Known rows, with every step that occurs:
C Q T V X: .03 .22 -.02 .03 -.03 .33 -.10 .05 -.08 -.08 -.07 .14 .28 -.10 -.02 -.20
 .11 -.09 .08 -.01 .00 .03 -.18 .34 -.35 .05 .17 -.32
X Q T: .07 -.60 -.07 -.12 -.12 .39 -.18 -.04 -.17 .19 .46 -.32 .16 -.23 .24 .10
 -.32 .01 -.35 -.43 .06 .12 -.10 -.24 .15 -.09 -.18 .26
C X Q T V: .18 -.07 -.29 -.02 -.05 .10 -.13 .10 -.31 .18 .32 -.23 .36 -.46 .15 -.05
 -.25 -.05 -.25 .07 -.20 -.22 .21 -.33 -.08 .10 -.08 -.03
X C Q T V L: -.23 .25 .16 .05 -.15 -.05 .33 .22 -.03 -.19 .11 -.02 -.01 -.01 .06 .08
 .22 -.01 -.44 .28 -.06 .08 .15 -.08 -.15 -.17 -.21 -.04
Q T V X: .02 .17 -.03 .01 .04 .33 -.13 .07 -.09 .07 -.02 .07 .23 -.20 .01 -.33
 .10 -.01 .10 .02 -.11 .12 -.18 .38 -.30 .13 .15 -.26
V T: -.04 -.10 .25 -.01 .07 .09 .04 .28 .17 .24 -.02 -.05 -.04 -.03 -.20 -.24
 .17 .04 .10 -.36 -.03 .12 -.58 .37 .19 -.07 -.23 .17
V L P C: -.12 .28 -.03 -.08 .12 -.35 .09 .06 .14 -.15 .07 -.11 -.08 .31 .04 .15
 -.03 .03 -.25 .35 -.23 .36 .31 -.29 .17 .09 .14 .01
P L V X C: -.15 -.18 .12 .26 .21 .06 .16 -.28 -.17 .21 -.27 .32 -.24 .03 .11 -.26
 -.09 .37 .36 -.04 .31 .10 -.11 .31 -.03 -.07 .22 -.14
L P C Q: .06 .30 -.02 .06 -.14 -.27 -.03 -.16 .10 -.36 -.25 .14 .07 .37 -.08 .48
 -.07 -.23 -.03 -.03 .18 .00 .17 -.28 .07 -.14 .11 -.18
P L V T Q: .02 -.25 .34 -.10 .08 -.01 .06 .27 .00 .28 -.21 -.33 -.44 .43 -.35 .00
 -.17 -.11 .28 -.18 .27 -.25 -.08 .19 .32 .21 -.11 .51
L V: .26 -.05 .03 .13 .19 -.14 -.35 -.11 .27 .56 -.20 -.25 -.16 -.03 .03 .02
 -.47 -.13 .26 .13 .17 -.11 .03 .12 .30 .37 -.04 .20
Q T V X C: -.09 -.10 -.03 .21 .11 .07 .18 -.27 -.33 .16 -.11 .39 -.02 -.13 .09 -.36
 .14 .33 .18 .02 .05 .13 -.02 .26 -.14 -.32 .24 -.29
C X V T: .10 -.27 -.06 -.14 .03 -.18 .16 .25 .06 -.03 .22 .21 .01 -.23 -.15 -.58
 .28 .29 -.04 -.19 -.31 -.38 -.50 .43 .22 -.03 -.19 .28
T Q: .14 -.16 .18 -.05 -.08 -.13 .00 -.10 .10 .29 -.32 -.07 -.51 .33 -.25 .26
 .14 -.25 .46 -.05 .12 -.04 .14 -.01 .14 .03 -.04 .40
X Q T V L: -.21 .09 .09 -.08 -.09 .16 .17 .32 .01 -.04 .25 -.31 .00 -.17 .16 .08
 .10 -.03 -.42 .27 -.18 .10 .13 -.14 -.20 .03 -.29 .10
P L V: .05 .02 .14 .14 .14 .00 -.17 .06 .18 .39 -.16 -.23 -.18 -.07 .07 .16
 -.74 -.03 .03 -.03 .39 -.09 .03 .03 .21 .60 -.07 .24
C Q T V: .16 .27 -.11 .08 -.20 -.01 -.08 .05 -.18 .04 .05 .00 .34 -.24 .01 .11
 -.21 -.24 -.36 -.01 .02 -.14 .18 -.12 -.05 .01 -.04 -.16
C Q: .10 .17 .13 .13 -.25 -.05 -.06 -.20 .24 -.17 -.37 .24 -.03 .12 -.09 .47
 .12 -.30 .22 -.26 .32 -.05 -.13 -.05 -.07 -.16 -.13 -.09
L P: -.26 .30 .02 -.16 .18 -.17 -.35 -.19 .26 .19 -.22 -.13 -.12 -.14 -.32
 .17 .16 -.20 .30 -.09 -.23 .27 .21 -.36 -.02 .05 .14 -.18
T V X: -.02 .31 .00 .05 .09 .27 -.12 .01 .01 .14 -.26 .18 .09 -.20 -.03 -.26
 .17 -.07 .38 .14 -.11 .09 -.17 .41 -.41 .18 .17 -.32
Q T V L: -.17 .28 .14 -.02 -.08 .00 .20 .33 .10 -.04 .21 -.17 .00 -.13 .07 .02
 .17 -.06 -.46 .31 -.20 .17 .11 -.05 -.15 .06 -.26 .08
V X: .00 .06 .12 .04 .09 .31 -.12 -.07 .23 .10 -.23 .20 -.07 -.03 -.05 -.21
 .31 .00 .48 -.10 -.01 .28 -.40 .46 -.28 .09 .10 -.14
P L V T: -.07 -.10 .29 .02 .19 .14 .00 .42 .09 .31 -.02 -.27 -.07 .01 -.14 -.22
 -.40 .09 -.04 -.30 .23 -.09 -.47 .35 .30 .31 -.21 .27
V L P C X: .26 .17 -.23 .00 .20 -.55 .14 .13 .19 -.29 .34 .01 .12 .15 -.07 -.04 .36
 .17 .09 .39 -.45 -.03 .20 -.42 .06 .13 .08 .03
X V L P C Q: -.07 .28 -.05 -.05 -.20 -.32 .11 -.10 .08 -.55 -.17 .21 -.01 .35 -.04
 .36 .03 -.15 -.23 .10 .07 -.11 .23 -.18 .06 -.14 .07 -.10
P L V X Q: -.17 -.47 -.03 -.13 .12 .66 -.26 -.05 -.12 .21 -.06 -.34 -.09 -.18 .25
 .04 -.42 .06 .38 -.17 .26 -.10 -.16 -.01 -.23 .26 -.04 .05

Rows:
.27 .31 -.29 .00 .20 -.57 .14 .17 .10 -.27 .32 .00 .21 .06 -.07 -.07 .29
 .13 .04 .52 -.48 -.12 .30 -.44 .00 .18 .10 -.06 -> T V L P C X
-.48 .38 .17 -.22 .17 -.14 -.13 .04 .37 -.03 -.13 -.23 -.24 -.01 -.30
 .19 .40 -.15 .11 .13 -.31 .36 .23 -.36 -.13 .01 .00 -.12 -> V L P
.09 -.07 -.21 -.03 -.11 .21 -.15 .07 -.32 .30 .23 -.24 .30 -.45 .18 .02
 -.38 -.12 -.31 -.01 -.09 -.11 .22 -.24 -.05 .09 -.08 -.04 -> X Q T V
.25 -.11 -.48 -.13 -.02 -.60 .08 -.16 .01 -.23 .26 .40 -.01 -.23 .07
 -.34 .11 .27 -.15 .27 -.46 -.47 .19 -.03 .19 .17 .12 .22 -> L P C X V
-.06 .35 .04 .02 -.14 -.26 .08 -.05 .16 -.47 -.20 .10 .01 .44 -.08 .48
 .05 -.21 -.12 .08 .15 .05 .20 -.27 .03 -.15 .04 -.17 -> V L P C Q
.14 -.36 .07 -.20 -.04 -.24 .17 .15 -.05 .04 -.04 .01 -.39 .27 -.34 -.23
 .31 .01 .27 -.10 -.09 -.45 -.10 .25 .27 -.04 -.10 .53 -> C X V T Q
-.07 .01 -.03 -.13 -.08 -.31 .33 .15 .29 -.29 .22 .18 -.24 -.15 .07 -.17
 .51 .19 -.20 .38 -.36 -.17 -.05 .11 -.09 .06 -.26 .31 -> C X V L
-.49 .27 .03 -.31 .09 -.24 -.09 -.02 .28 -.12 -.07 -.07 -.27 -.14 -.23
 .03 .36 -.07 -.06 .18 -.41 .12 .29 -.21 -.09 .03 .02 -.04 -> X V L P
.04 .21 -.15 -.03 .11 -.36 -.06 -.09 .08 .00 .00 -.03 -.02 .22 .01 .14
 -.20 -.01 -.11 .18 -.17 .29 .30 -.29 .24 .12 .23 -.03 -> L P C
.07 -.62 -.08 -.14 .02 .53 -.26 -.01 -.18 .19 .42 -.40 .20 -.15 .24 -.10
 -.36 .07 -.20 -.33 .08 .03 -.16 -.01 .10 .03 -.06 .17 -> L V X Q T
-.05 .17 .06 .25 -.12 -.01 .14 -.33 -.13 -.24 -.45 .49 -.01 .12 -.05 .14
 .22 -.03 .32 -.12 .35 -.11 -.03 .13 -.24 -.40 .11 -.40 -> T V X C Q
.06 -.15 .21 .00 .24 .04 -.13 .28 .16 .43 -.03 -.30 -.04 .03 -.17 -.32
 -.22 .04 .13 -.18 .06 -.10 -.46 .43 .37 .13 -.18 .23 -> L V T
-.13 .40 -.10 -.06 .11 -.37 .10 .10 .05 -.13 .06 -.13 -.01 .23 .03 .12
 -.09 -.01 -.29 .46 -.28 .27 .42 -.32 .11 .13 .17 -.08 -> T V L P C
.15 .20 -.13 .07 -.09 -.02 -.10 .08 -.17 .27 .15 -.06 .29 -.37 .07 -.05
 -.24 -.15 -.35 .05 -.12 -.02 .17 -.06 .00 .12 -.03 -.05 -> Q T V
-.11 .01 -.02 .24 .12 .02 .19 -.32 -.26 .19 -.29 .45 -.12 -.12 .06 -.32
 .22 .29 .37 .08 .06 .12 -.02 .28 -.21 -.28 .23 -.33 -> T V X C
.08 -.24 .07 .13 -.19 .12 .08 -.17 -.16 -.21 .18 .21 .20 .10 .03 .04 .05
 .06 -.29 -.42 .27 .08 -.17 .05 .11 -.40 .01 -.06 -> V X C Q T
.13 -.26 .06 .13 -.11 .08 -.01 -.17 -.15 -.12 .17 .10 .20 .15 .05 .00
 -.14 .07 -.27 -.33 .32 -.04 -.12 .07 .19 -.31 .04 -.05 -> L V X C Q T
.11 .20 -.12 .16 -.17 -.07 .02 -.06 -.29 .05 .03 .10 .31 -.24 .04 .06
 -.19 -.11 -.34 -.01 .05 -.15 .23 -.14 -.02 -.13 .00 -.21 -> X C Q T V
.08 .22 -.06 .03 -.03 .25 -.02 .06 -.15 -.16 .00 .15 .31 .03 .06 -.21
 .00 -.04 -.04 .09 -.02 .04 -.11 .33 -.25 .08 .20 -.29 -> P C Q T V X
-.05 .04 .14 .23 -.14 .03 .14 -.37 -.03 -.26 -.45 .50 -.09 .22 -.06 .19
 .29 .02 .36 -.22 .39 -.02 -.15 .15 -.17 -.45 .08 -.33 -> V X C Q
-.11 .32 .10 .02 -.16 -.09 .29 .35 .02 -.27 .19 -.13 .09 .09 .12 .12 .09
 -.06 -.58 .36 -.10 .10 .17 -.09 -.10 .00 -.20 .04 -> P C Q T V L
-.12 -.28 -.15 -.14 .03 .62 -.22 -.08 -.22 .20 -.09 -.23 .03 -.32 .22
 -.02 -.11 -.03 .40 -.06 -.01 -.06 -.07 -.04 -.41 .08 -.01 -.15 -> T V X Q
.04 -.34 .15 -.21 -.08 -.13 .15 .12 -.05 .14 -.15 .00 -.48 .28 -.31 -.18
 .18 -.04 .21 -.17 -.02 -.34 -.12 .33 .30 -.04 -.11 .52 -> X V T Q
.02 -.35 -.29 -.18 .10 .04 .00 .03 -.08 -.15 .36 -.34 .04 -.07 .19 .14
 .05 .15 .16 .17 -.24 -.13 .19 -.61 -.09 .02 -.10 .09 -> V L P C X Q
-.12 -.18 .07 .23 .14 .06 .18 -.37 -.14 .15 -.27 .46 -.24 -.02 .06 -.27
 .31 .33 .45 -.06 .13 .25 -.17 .32 -.11 -.35 .19 -.21 -> V X C
-.04 .05 .18 .07 .22 .35 -.17 .06 .14 .16 -.22 -.02 -.09 .02 .01 -.18
 -.26 .05 .34 .00 .24 .07 -.29 .44 -.15 .47 .12 -.04 -> P L V X
.00 .02 .12 .25 -.07 -.01 .06 -.37 -.03 -.18 -.45 .38 -.08 .24 -.05 .14
 .10 .02 .39 -.13 .44 -.14 -.08 .17 -.08 -.36 .10 -.30 -> L V X C Q
-.07 -.50 -.06 -.13 .14 .60 -.34 -.14 -.06 .29 -.05 -.38 -.08 -.16 .22
 -.02 -.29 .02 .49 -.10 .13 -.09 -.15 .04 -.19 .14 -.03 .02 -> L V X Q
.04 .00 .03 -.04 -.20 -.08 .06 .09 -.01 -.40 .35 -.08 .24 .28 .03 .25
 -.10 -.09 -.67 -.17 .08 .14 .08 -.25 .24 -.18 -.03 .05 -> V L P C Q T
-.14 .21 -.14 -.15 .05 -.41 .12 .01 .09 -.22 .12 .01 -.13 .23 .08 .04
 -.06 .09 -.36 .39 -.30 .19 .35 -.20 .20 .11 .17 .08 -> X V L P C
.26 -.14 -.02 .09 -.26 -.05 .04 -.01 -.05 -.25 .31 .04 .30 .23 .13 .23
 -.25 -.08 -.60 -.29 .20 .07 -.05 -.09 .30 -.17 -.03 .12 -> P C Q T
.19 -.14 .06 .04 -.26 .07 -.07 -.04 .03 -.13 .21 .03 .24 .05 .00 .24
 -.09 -.15 -.41 -.43 .21 .06 -.14 -.07 .18 -.20 -.12 .09 -> C Q T
.19 -.50 -.25 -.08 .04 .19 -.13 -.08 -.04 .12 .23 -.23 .02 -.31 .17 .13
 .05 .08 .42 -.11 -.11 -.21 -.03 -.45 -.15 .04 -.20 .13 -> C X Q
